What can hang from each mark
U: H
B: H K
K: B L R U
W: H K
H: L R U
L: H K
R: H

Known rows, with every way that one mark hangs from another
W[H]:   4  -9  -1  30  33  -7 -11  25 -16   7  -4   1 -17  20 -26 -27   0 -26  -8  15  -4  -3  20
W[K[B[H]]]:  -5  19 -21  20  25 -21  -5  18 -14  -3  37  -8 -21  -5 -16  -4 -19 -15 -18  39  -8   3  16
U[H[L[K[B]] R]]:   2 -17  22   2  -6  18 -11  19  -3  -4   4  -2  43  -7 -17   3  28  18  12 -19   2  21  17
L[K]: -10 -10   4  10  22  -6 -17  28 -28   3  19  -3 -16  22 -11 -29   2  -1  -7  16 -11   7  15
L[K[B]]: -17  -4   9  17  15  -8 -12  33 -29  -1  28  -7   6  11 -20 -16   6  -1 -14  22 -11  12  14
L[H K[R]]:  -8 -16  -7 -11  18  -8   5  16   9  17   8  11  14  14   2 -22  29   9   2  -3 -23   8  26
R[H[L]]:  -2  -1 -11  32   5  21  -5   9  -3   3  -3  12   5  11  -5   6 -29  -3  -2 -12   1  11  12
H[L R U]:   1 -19   6  22   3   8 -22   8  -1  18 -19  17   1  -2 -23 -17  -9 -14  19 -30  16  26   2
W[K[L]]:   5   2 -13   8  20  -1  -6  11 -16   8  19  -9 -18   2  -9  -8  -9 -16   5   1  -2  30   7
W[K]:  -6  -1 -20  24  25 -14  -3  22 -23   1  19  -7 -33   5 -13 -11  -1 -17  -6  16 -10   9   3
U[H[L]]: -11   3  -6  13   7  20   2   4   5   2 -10  -1  10 -15 -13  11  -6  -8   7  -8  -2  12  17
L[H[R]]:  18  -3  -9  18  35  -9 -28  24  -4   7 -15  10  13  10 -10 -27  13  -5  -6   4  -2   2  -3
B[K[U]]: -16  -5  -2  -3  33 -32  -9  10 -23   8   8   5  -5  32   3  -5 -37 -14  -7  32  18   0  -4
U[H]:  -7   7  -8  17  22   1  -2  21 -10  -7  -2 -15  -1   1 -10  -5  -5 -12  -8   9  -1  -2  18
U[H[R]]:  13   2   0  17  22  -1 -17  26 -10 -14 -11  -9  11   4 -16 -17   6  -6  -5  -7  11   4   6
L[H[U] K[B]]: -12 -14  10   3   3   1   0  23  -2  28   1   0  20   4   0 -14  11   4  14   4 -14  -1  32
H[R U]:   7 -12   5  24  18  -8 -25  24 -15   6 -10   2  -8  10 -23 -31 -10 -18   1 -13  15  13   1
L[H K[B R U]]: -20 -18   2 -14  15 -19   3   7   6  23  23   8  52  13   0  10  28   5   8  -5 -20  21  25
R[H[L[K[U]]]]: -14 -25   4   3   1  17  -3   2 -10  21  13  12  19  37  12  15 -18  10  22 -27  -5  15  22
L[K[R]]: -13 -17  -1  -1  16 -13  -3  21 -10   5  21   5  -1  19 -14 -26  15   0  -9  -1 -13  20  21
H[L[K[B]] R U]:  -6 -29  28   9 -11  10 -18  16  -7  19   2  11  24   0 -24 -13   7   2  19 -27   4  29  12
H[U]: -12  -3  -2  24  17  -7  -7  19 -12  14  -2  -1 -18   7 -17 -21 -25 -23   0   3   6   6  15
U[H[L R]]:   9  -7   3  14   7  17 -15  11   4  -3 -18   4  22  -9 -17   0   7  -2   9 -23  10  18   4

Rows
-33 -23   9  -8  -1  -6   2  -6   0  20  31  13  46   1 -15  23  13   1  14 -20 -10  47  18 -> H[L[K[B R U]]]
 -4 -18  22  -5  11  -5 -14  23 -19  -2  16 -13  48  17  -6   5  20   9  12 -13   6  14  15 -> L[K[B U[H[R]]]]
-10 -27  11  10 -16  32   5   7  -1  25  -7  11   1  25   8  -7 -24  11  24 -34  -3   7  34 -> R[H[L[K] U]]
 10  -1   2  -3  27  -9 -33   9  -4  18   0   6  66   3  -5   6   5  -6  16 -18  14  35   2 -> K[B L[H[R]] U]
 -1  -5  -6 -38  26 -20   1 -15  17  25  -3  13  42  18  21   1 -17   0  14  -6  14  21  14 -> B[K[L[H] R U]]
-17  -3 -11 -29  18 -27   1 -26  20  20  14  25  11  14   5   7 -47  -6   3  11  19  15  17 -> B[H[L] K[R U]]
  0 -19   4  32   7  -4  13  20  -8  16   6 -11 -13   3 -22  -5   7 -24  13   4  -7   1  27 -> W[H[U] K[B]]
-12  -9   2  26 -24  19  19  -4  21  10  -2  12  38  -7 -13  20 -23  -1   8 -39   3  28  26 -> K[B R[H[L U]]]
 11   4  -6  13  22  -2 -36   7   1   9   1  20  -5   0 -21 -22 -23 -10  -3   3  12  16   8 -> B[H[L R]]
  5  -9  20   1  10 -12 -28  26 -10   9  19  -2   3  17 -16 -37 -13   0  -2   6  10   4  29 -> L[K[B[H[R U]]]]
-11 -19  11  11 -13   6  17  17   2   5  17  -2  26  24  -4  -6  -7  12   1 -28  -5  11  39 -> L[K[B R[H[U]]]]
 -5 -18   4  14  -1  25  -2  11 -10  10   7  11   3  26   3  -3 -12  15   8 -17 -10   8  23 -> R[H[L[K]]]
  0  10  -8  15  15  -5  -6  13 -20   1  30 -14   4 -10 -18   4  -4 -12   0   6  -1  34   6 -> W[K[B L]]
-10   7 -22   6   2 -11  10  -9  19   6  36  10   5 -22 -20  15  -7  -9  -4   4 -10  30  21 -> W[K[B[H[L]] R]]
 13 -11  -1  15  20  -3 -20  20   5  22 -26  10  12   6  -5 -29   3  -9  12 -13   6  -2   9 -> L[H[R U]]
 -6  -9  -3  31 -10  26   3   2   5  19 -16  12  -1   8  -1   6 -39  -7  16 -31   7   9  23 -> R[H[L U]]
-10 -15  -5  20 -16  19  14  -8  23  17 -11  18  14   5  -4   7 -27  -2  15 -48   4  22  27 -> K[R[H[L U]]]
 12 -13  10   9  20  -6 -23  32 -12   7   7   4  34  12  -9 -26  32  13   0   5 -10   7   9 -> L[H[R] K[B]]
 18 -27  15  28  19  -2 -21  24  -6  17 -22   6  -8  23 -26 -40   0 -24  10 -16  13   3  19 -> W[H[R U]]
 -3 -23  -4  24   1   1  21  -2  15  12  14  12  15 -12 -29  15  29 -12  10 -11 -18  32  19 -> W[H[L] K[B R]]
  2   2   3  13 -10  13   8   3  12   7   5  -2  40   2  -7   4 -31  -2   4 -40  14  34  33 -> K[B L R[H[U]]]
 11   3  -9 -27  21 -12   2  -3  20  14 -10  15  27   9  12 -18 -12   6   2   4  10  15  16 -> B[K[L[H] R]]
  7  -7   0 -29   7  -8  11 -10  30  27 -20  14  23   9  18 -19 -23   3  17 -12  17  13  25 -> B[K[L[H[U]] R]]
  3 -24  -7 -10  22 -11  10  -9   4  25  18   1  14  20  -6   7  12 -21  27 -31  -2  39  27 -> W[H K[L R U]]
 -4  -4 -13 -20  23 -12  -7 -13  16  30   1  11  45   6   7   5   0  -8  18 -26  -3  34  22 -> K[L[H] R U]
